Each row was made from one small tree. The marks that hang from a mark follow it in brackets, in alphabetical order. Every link used is in the known rows. Write each row's tree.
Known rows:
pubof[gumog]: [-1.423  0.337 -0.204  1.786 -0.461 -0.428 -1.467 -0.829 -1.221 -0.085
 -1.298 -0.847  0.824  2.350  0.466  0.178 -0.412 -0.174 -0.625  0.121
 -1.448 -0.993 -1.192  1.388]
poras[noli[besem zomi[dovi]] pumak]: [ 4.023 -0.985  0.732  2.435  4.597 -2.632 -2.405  0.683  1.221  0.481
 -0.221 -1.411 -0.179 -1.745  1.537 -1.395 -1.380 -2.436 -2.806 -0.327
 -1.338  1.107  1.548  9.035]
poras[pumak[besem zomi]]: [ 0.235  1.282 -1.044  1.185  0.867 -2.695 -1.659  0.505  2.778 -0.839
  0.569 -0.843  2.725 -1.375  0.892  2.358 -1.150 -2.233 -2.259  0.751
 -0.722 -0.239  2.769  0.124]
lizen[noli[poras]]: [ 1.721  0.557 -0.426  1.811 -3.604 -2.938  0.134 -0.394  2.292  0.142
 -0.428  2.618  0.246  1.066  0.438 -0.384 -1.425 -0.690 -0.228  0.880
  0.646 -3.316 -0.176  1.094]
zomi[dovi[gumog[pubof] zata]]: [ 0.932  0.231  0.061  0.080  3.594 -0.998 -1.920 -2.054  1.287 -0.155
 -1.478 -2.847  0.845  1.609  0.162 -0.793  0.557  1.196 -0.888 -0.985
 -0.729 -0.230  2.057  1.990]
zomi[dovi[gumog zata]]: [ 0.514  0.577 -0.414  0.206  3.118 -0.966  0.142 -2.018  1.202  0.258
  0.447 -2.902  0.140  1.115  1.109  0.278  0.320 -0.193 -0.940 -1.612
 -1.594 -0.358  0.062  2.794]
dovi[gumog[pubof] zata]: [ 0.248  0.393 -0.286  1.161  4.564 -1.376 -2.553 -1.912  0.456 -0.868
 -0.232 -2.669  0.893  2.678 -0.352 -0.077  0.098  0.569 -0.516 -1.060
 -0.949 -2.580  1.046  1.056]
dovi[gumog zata zomi]: [-0.174 -0.452 -1.102  0.298  6.052 -0.976  0.046 -1.712  0.132 -0.259
  2.145 -2.408  1.047  2.649  0.849  1.253 -0.426 -0.586 -0.847 -3.152
 -1.472 -2.946 -2.285  1.853]
lizen[noli]: [ 1.163  0.346 -0.137  1.382 -2.878 -2.464  0.831 -1.351  0.812  0.241
  0.266  1.086  0.743  1.820  0.527 -1.079 -0.821 -0.039 -0.228  1.522
  0.209 -2.307 -1.947  1.967]
lizen[noli[poras zomi] pumak[besem]]: [ 4.403 -0.185  0.893  0.244 -1.566 -2.155  0.689  0.075  3.892 -0.045
  0.049  0.607 -0.452 -1.877  0.383  1.193 -3.175 -1.924 -2.121  0.893
  0.971 -1.903 -1.220  2.990]
poras[pumak[zomi[dovi[gumog]]]]: [-0.516  0.643 -0.776  1.056  0.979 -2.254 -0.114  0.094  1.726 -1.519
 -0.004 -0.442  1.721  0.533  1.596  0.522  0.066 -1.373 -2.048 -0.727
 -1.826  0.291  1.937  1.510]
noli[poras[pumak[besem zomi[dovi]]]]: [ 1.697  1.279 -1.096  0.432 -0.620 -2.273 -1.833  1.565  5.458 -0.339
 -1.406  0.611  2.230 -3.212  1.198  2.271 -1.446 -2.355 -2.583  0.003
 -0.095  0.766  5.223  0.275]
pumak[besem zomi[dovi[zata]]]: [ 1.294  2.013 -1.162 -0.484  2.677 -1.336 -0.193  0.320  3.710  0.737
 -0.791 -2.334  2.188 -2.949  0.861  1.801 -0.642 -0.991 -2.046 -0.599
 -0.674  1.095  2.089  1.059]
lizen[noli pumak[besem zomi[dovi]]]: [ 3.151  0.811 -0.033 -2.246 -2.960 -1.689  2.024  0.467  4.030  0.239
 -0.752  0.475  1.761 -1.838  1.695 -0.985 -1.598 -0.517 -2.448  1.523
  0.374  1.539  0.562  1.950]
poras[noli[besem zomi] pumak]: [ 3.384 -0.933  0.477  3.586  5.754 -3.313 -3.038  0.720  0.173 -0.260
  1.156 -1.189 -0.255 -0.652  0.818 -0.674 -1.743 -2.913 -2.380 -0.366
 -1.638 -1.122  0.460  8.095]
noli[besem poras[pumak] zomi]: [ 3.037 -0.242  0.455  2.782  2.135 -3.403 -1.973  0.235  1.751 -0.988
  0.348 -0.248 -0.228 -1.851 -0.149  2.165 -1.642 -3.458 -2.027 -0.923
 -0.378 -1.151  1.247  4.992]
pumak[zomi[dovi]]: [ 0.649  1.259 -0.831  0.266 -1.744 -1.123  0.147  0.797  2.221 -0.413
 -1.662  0.497  1.877 -0.809  0.553  0.486 -0.305 -0.449 -1.398  0.174
 -0.404 -0.055  0.535  0.101]
pumak[besem zomi]: [ 0.752  1.618 -1.214 -0.114 -0.470 -1.988 -1.378  0.969  2.621 -0.076
 -0.379 -0.681  3.340 -1.526  0.222  2.384 -1.720 -2.029 -1.663  0.747
 -0.002 -1.238  1.191 -1.296]
pumak[besem zomi[dovi[gumog zata]]]: [ 0.628  1.687 -1.219 -0.977  3.920 -1.509 -0.181  0.191  3.065  0.490
 -0.015 -3.106  2.564 -1.901  1.262  2.024 -0.814 -1.571 -2.172 -1.438
 -1.140  0.576  1.711  1.160]
zomi[dovi[gumog[pubof] zata[basuge]]]: [-0.549  0.497  0.506  0.591  2.813 -0.701 -1.740 -0.931  1.300 -1.075
 -0.765 -2.136  0.251  1.258 -0.935  0.508 -0.184  0.530 -1.200 -3.012
  0.161 -1.482  0.759  1.942]
pumak[besem zomi[dovi]]: [ 1.437  1.344 -0.858 -1.156 -1.379 -1.372 -0.890  1.037  3.541  0.569
 -1.608 -0.684  3.289 -2.754  0.712  1.697 -1.314 -1.339 -2.086  0.891
  0.189  0.932  2.131 -0.443]
zomi[dovi]: [ 1.189  0.214 -0.110 -0.053 -2.103 -0.781 -0.519 -1.154  1.587  0.281
 -1.038 -0.529  0.802  0.351  0.593 -0.062 -0.121  0.217 -0.951  0.641
 -0.183 -0.066  0.237  1.387]
noli[besem poras zomi]: [ 3.536  0.174  0.323  1.621  0.999 -2.809 -1.830  0.732  1.547 -0.203
 -0.553 -0.057  0.259 -2.055 -0.858  2.279 -2.187 -3.014 -1.560 -0.787
  0.417 -1.990 -0.146  3.617]
dovi[gumog[pubof] zata[basuge] zomi]: [-1.194 -0.556 -0.132  0.655  5.888 -0.923 -1.999 -0.587  0.260 -1.711
  0.875 -1.685  1.155  2.778 -1.294  1.584 -0.757 -0.075 -1.117 -4.496
  0.094 -4.010 -1.373  1.006]

Write each row's tree:
[-0.345  0.991  0.031  1.077  1.321 -0.229  0.180 -0.848  1.884 -0.395
  0.554 -1.316 -0.800 -0.149 -0.598  1.317  0.000 -0.232 -1.285 -2.709
 -0.268 -1.008 -1.117  2.804]
zomi[dovi[zata[basuge]]]
[-0.869  0.787  0.013  0.709  2.549 -0.651  0.336 -0.989  1.378 -0.686
  1.152 -2.120 -0.523  0.757 -0.118  1.571 -0.345 -0.862 -1.349 -3.641
 -0.818 -1.475 -1.161  2.864]
zomi[dovi[gumog zata[basuge]]]
[ 1.011  1.131 -1.168  3.181 -1.899 -3.910  0.313  1.103  2.998 -1.466
 -0.018  3.500  0.771  0.381  1.042  0.226 -1.113 -1.770 -1.328  0.236
 -0.266 -2.449  1.535  1.330]
lizen[noli[poras[pumak[zomi]]]]
[ 1.810  1.246 -1.072  1.953  1.271 -3.752 -2.029  1.546  2.793 -1.686
  0.251  1.395  1.299 -1.389  0.234  1.340 -1.301 -3.313 -2.010 -1.087
 -0.662 -1.020  3.877  2.268]
noli[besem poras[pumak[zomi]]]
[ 0.245 -0.756 -0.641  0.105  6.512 -1.295 -2.120 -1.603  0.051 -0.732
  0.222 -2.527  1.731  3.242 -0.144  0.268 -0.256  0.778 -0.843 -2.426
 -0.631 -2.903 -0.298  1.013]
dovi[gumog[pubof] zata zomi]
[ 3.759 -0.589  0.353  2.295  4.084 -2.506 -2.682  1.321 -0.077  0.493
  0.164 -1.058  0.220 -0.978  0.212 -0.730 -2.312 -2.619 -1.939 -0.239
 -0.965 -1.937 -1.022  6.597]
poras[noli[besem zomi]]
[ 0.119  0.686 -0.393 -0.336 -0.088 -1.487 -1.846  0.634  1.687 -1.156
 -2.920 -0.289  2.831  0.590 -0.021 -0.308 -0.305  0.194 -1.416 -0.005
 -0.248 -0.457  2.088 -0.919]
pumak[zomi[dovi[gumog[pubof]]]]
[ 3.876  0.687  0.286 -1.793 -1.959 -2.324  2.424  0.325  2.271 -0.297
 -0.448  1.178  0.785 -1.171  1.263 -2.707 -1.069 -0.652 -2.186  0.594
 -0.087  1.765  0.168  5.035]
lizen[noli[besem] pumak[zomi[dovi]]]
[ 1.617  1.436 -1.034  1.825 -1.447 -4.349 -0.623  1.369  4.283 -0.460
 -0.012  2.091  2.174 -1.737  1.224  1.334 -2.031 -2.529 -1.884  1.029
  0.414 -1.473  3.057  0.911]
lizen[noli[poras[pumak[besem zomi]]]]
[ 1.324  0.794 -1.440  2.295  3.618 -2.802 -3.455  2.163  3.005 -0.276
  0.631 -0.550  2.329 -1.051  1.560  0.152 -2.012 -2.525 -2.732  0.396
 -1.432 -1.267  3.449  2.426]
poras[noli pumak[besem zomi]]
[ 0.289 -1.417 -0.272 -0.424  2.436 -1.274 -2.675 -1.006  0.031 -0.946
 -0.707 -0.931  2.848  3.267 -0.028  0.149 -0.890  0.376 -0.845 -0.974
  0.065 -3.150 -0.292 -0.416]
dovi[gumog[pubof] zomi]
[ 2.973 -0.116  0.500  1.318  0.386 -2.074 -1.908  0.249  4.452  0.325
 -1.232 -1.020  0.581 -3.638  0.817  3.171 -1.890 -2.501 -2.632  0.091
  0.230  0.709  2.941  3.033]
noli[poras[pumak[besem]] zomi[dovi]]
[ 1.684  0.428 -0.681  1.443  0.153 -2.464 -3.082 -0.453  4.035 -0.257
  0.450 -0.423  1.226 -1.143  0.692  2.495 -1.731 -2.351 -1.845  0.423
  0.031 -1.426  4.186  0.624]
noli[poras[pumak[besem]]]
[ 1.755 -0.766  0.130  4.531  4.248 -2.035 -2.421  0.549  0.754 -0.622
  0.875 -0.632 -0.661  0.665  1.029 -0.263 -1.419 -1.829 -2.064 -0.100
 -1.780 -2.451 -0.777  5.381]
poras[noli[zomi] pumak]
[ 2.572  1.016 -0.753  0.884  0.271 -3.317 -1.486  1.566  3.401 -0.917
 -1.071  1.144  1.357 -2.610  0.840  0.747 -0.935 -2.701 -2.366 -0.924
 -0.485  1.201  5.011  3.311]
noli[besem poras[pumak[zomi[dovi]]]]
[ 2.148  0.599 -1.071  2.772  4.540 -3.605 -3.039  2.092  1.067 -0.921
  0.803  0.152  1.506 -0.347  1.256 -1.566 -1.435 -2.770 -2.470 -0.448
 -1.841 -0.993  3.158  5.279]
poras[noli[besem] pumak[zomi]]
[ 1.268  0.447 -1.094  2.570  2.271 -1.891 -1.764  1.864  2.364 -0.567
 -0.649  0.795  0.988  0.023  2.147 -1.859 -0.573 -1.218 -2.424 -0.300
 -2.008 -0.082  2.632  3.557]
poras[noli pumak[zomi[dovi]]]
[ 4.099  0.064  0.663  0.549 -0.173 -2.235 -1.171  0.650  2.377  0.488
 -1.793 -0.157  0.054 -3.129 -0.348  1.607 -1.832 -2.312 -1.799 -0.839
  0.628  0.172  0.720  4.509]
noli[besem poras zomi[dovi]]
[ 2.951  0.432 -0.735  1.621  3.476 -3.218 -2.514  2.044  2.020 -0.243
 -0.354  0.046  1.526 -1.371  1.847 -2.069 -0.966 -2.229 -2.817 -0.511
 -1.714  1.332  4.008  6.291]
poras[noli[besem] pumak[zomi[dovi]]]
[ 1.726  0.919 -0.272  0.276 -2.407 -1.903  2.435  0.153  1.905 -1.522
  0.470  2.036  0.370  1.262  0.819 -1.376 -0.982 -0.200 -1.386  0.828
 -0.483 -1.698 -2.070  1.489]
lizen[noli pumak[zomi]]
[-0.955  0.015 -0.637  1.261  4.213 -0.823  0.062 -0.450  0.748 -0.967
  2.209 -0.903  0.070  1.486 -0.769  2.464 -0.784 -0.737 -1.109 -4.164
 -0.144 -3.565 -3.412  1.741]
dovi[zata[basuge] zomi]
[ 2.211 -0.014  0.078  2.402  1.410 -2.741 -2.451  0.203  3.423 -0.380
  0.045 -0.858  0.585 -2.436  0.284  3.864 -2.288 -3.054 -2.294 -0.027
  0.062 -1.588  1.760  2.151]
noli[poras[pumak[besem]] zomi]
[ 0.910 -0.239  0.322 -0.504 -0.422 -1.159 -2.450 -1.377  1.029 -0.407
 -2.370 -1.384  1.777  1.708  0.162 -0.974 -0.123  0.835 -0.975  0.456
 -0.079 -0.517  1.942  0.534]
zomi[dovi[gumog[pubof]]]
[ 4.219 -0.540  1.516 -1.389 -1.862 -1.282  2.077 -0.959  3.100  0.841
 -0.487 -1.063  0.226 -2.249  1.209 -0.275 -1.987 -0.655 -2.408  1.683
  0.593  1.246 -1.963  4.827]
lizen[noli[zomi[dovi]] pumak[besem]]
[ 0.136  0.992 -0.663  1.439 -0.361 -1.853 -0.123  0.229  2.458 -1.310
 -0.716  0.366  1.402 -0.496  1.304  0.462  0.285 -0.939 -1.870  0.037
 -1.196  0.834  1.874  1.511]
poras[pumak[zomi[dovi]]]
[ 1.102  1.458 -1.383  1.589  0.359 -2.977 -2.514  1.636  4.446 -1.051
 -0.133  0.589  2.277 -2.143  0.681  3.049 -1.925 -2.995 -2.241 -0.091
 -0.116 -1.403  4.444 -0.780]
noli[poras[pumak[besem zomi]]]
[ 5.140 -0.431  1.234  0.576 -0.874 -2.993  1.077  0.154  1.990 -0.658
  0.427  1.197 -1.289 -1.136 -0.014 -0.474 -2.668 -2.266 -1.838 -0.065
  0.588 -1.536 -1.770  6.102]
lizen[noli[besem poras zomi] pumak]
[-1.575 -0.303 -0.584  0.821  5.433 -0.913  0.128 -0.510  0.139 -1.209
  2.936 -1.747  0.528  2.388 -0.476  2.613 -1.074 -1.294 -1.205 -5.058
 -0.682 -4.241 -3.586  1.959]
dovi[gumog zata[basuge] zomi]
[ 2.142  0.599 -1.064  1.304  2.594 -2.259 -2.907  2.156  3.777  0.474
 -0.682 -0.459  2.436 -2.125  2.212 -0.577 -1.558 -1.878 -3.030  0.416
 -1.272  0.845  4.505  3.334]
poras[noli pumak[besem zomi[dovi]]]
[ 1.854  0.295  0.066  1.742  3.966 -1.293  0.031 -0.282  2.506 -0.096
 -0.434 -1.837 -1.035 -1.072  0.374  2.310 -0.955 -1.736 -1.467 -2.794
 -1.029 -1.531 -0.659  3.399]
noli[poras zomi[dovi[gumog zata]]]
[ 1.991 -0.181 -0.617  2.039  3.473 -2.448 -4.037  0.131  2.542  0.498
  1.176 -1.517  1.336 -0.016  1.797 -0.445 -1.852 -1.887 -2.225  0.812
 -1.147 -1.293  3.310  3.655]
poras[noli pumak[besem]]
[ 3.723 -0.405  0.774  1.758  1.284 -2.849 -1.394  0.117  2.682 -0.273
 -0.832 -0.510 -0.306 -2.863  0.477  1.543 -1.295 -2.768 -2.383 -0.773
 -0.160  1.009  2.295  6.076]
noli[besem poras[pumak] zomi[dovi]]
[ 0.340  0.578  0.811  2.101  2.342 -0.415  0.982 -0.045  1.562 -0.467
  0.107 -1.765 -1.395 -1.496 -0.926  2.894 -0.597 -1.138 -1.722 -2.876
 -0.152 -1.247 -3.362  4.157]
noli[zomi[dovi[zata[basuge]]]]
[ 3.383 -0.429  0.591  0.036  1.338 -2.279 -1.034  0.577  1.693  0.183
 -1.090 -0.962  0.596 -2.189  0.136  1.679 -2.056 -3.064 -1.976 -1.669
 -0.069 -0.420  0.452  4.532]
noli[besem poras zomi[dovi[gumog]]]
[ 0.286  1.243 -1.360  2.878 -0.079 -2.617 -1.392  1.314  3.222 -2.142
 -0.036  2.043  0.845 -0.216  0.392  1.765 -0.918 -2.277 -1.605 -0.748
 -0.836 -2.392  2.701 -0.270]
noli[poras[pumak[zomi]]]
[-0.212  2.193 -0.755 -0.097  1.859 -1.112 -0.130  1.443  3.666 -0.166
 -0.066 -1.577  1.588 -3.136 -0.418  3.365 -1.208 -1.794 -2.369 -2.537
  0.200  0.060  0.975  1.177]
pumak[besem zomi[dovi[zata[basuge]]]]
[ 3.176 -0.726  0.428  2.132  3.679 -1.954 -2.868  0.718  2.760  1.120
 -0.359 -1.968  0.624 -2.389  1.860  0.143 -1.850 -2.113 -3.084  0.728
 -0.903  0.800  1.906  6.001]
poras[noli[zomi[dovi]] pumak[besem]]
[ 4.712 -0.021  0.956  0.769 -1.908 -3.374  0.679  0.531  2.131  1.078
 -1.768  1.327  0.103 -2.719  0.322 -0.139 -1.924 -1.907 -1.513  0.342
  1.187  0.003 -0.321  5.963]
lizen[noli[besem poras zomi[dovi]]]
[-0.113  1.467 -1.176  0.477  3.512 -1.240  0.933 -0.009  1.691 -0.511
 -0.079 -1.659  1.152  0.029  1.127  0.726  0.197 -0.756 -1.451 -2.113
 -1.786 -0.279  0.175  1.483]
pumak[zomi[dovi[gumog zata]]]
[ 2.547  0.046  0.370  1.484 -1.333 -1.104 -0.573  0.521  2.880  0.086
 -2.085  0.513 -0.255 -1.900 -0.062  1.937 -1.458 -1.346 -1.456 -0.459
  0.277 -1.119 -0.551  1.878]
noli[poras zomi[dovi]]
[ 2.989  0.055  0.414 -1.303 -2.075 -1.770  0.804 -1.786  2.614  0.280
  1.083 -0.545  0.787  0.332  1.141 -0.988 -1.919 -0.282 -1.614  1.791
  0.344 -0.667 -0.422  2.538]
lizen[noli pumak[besem]]
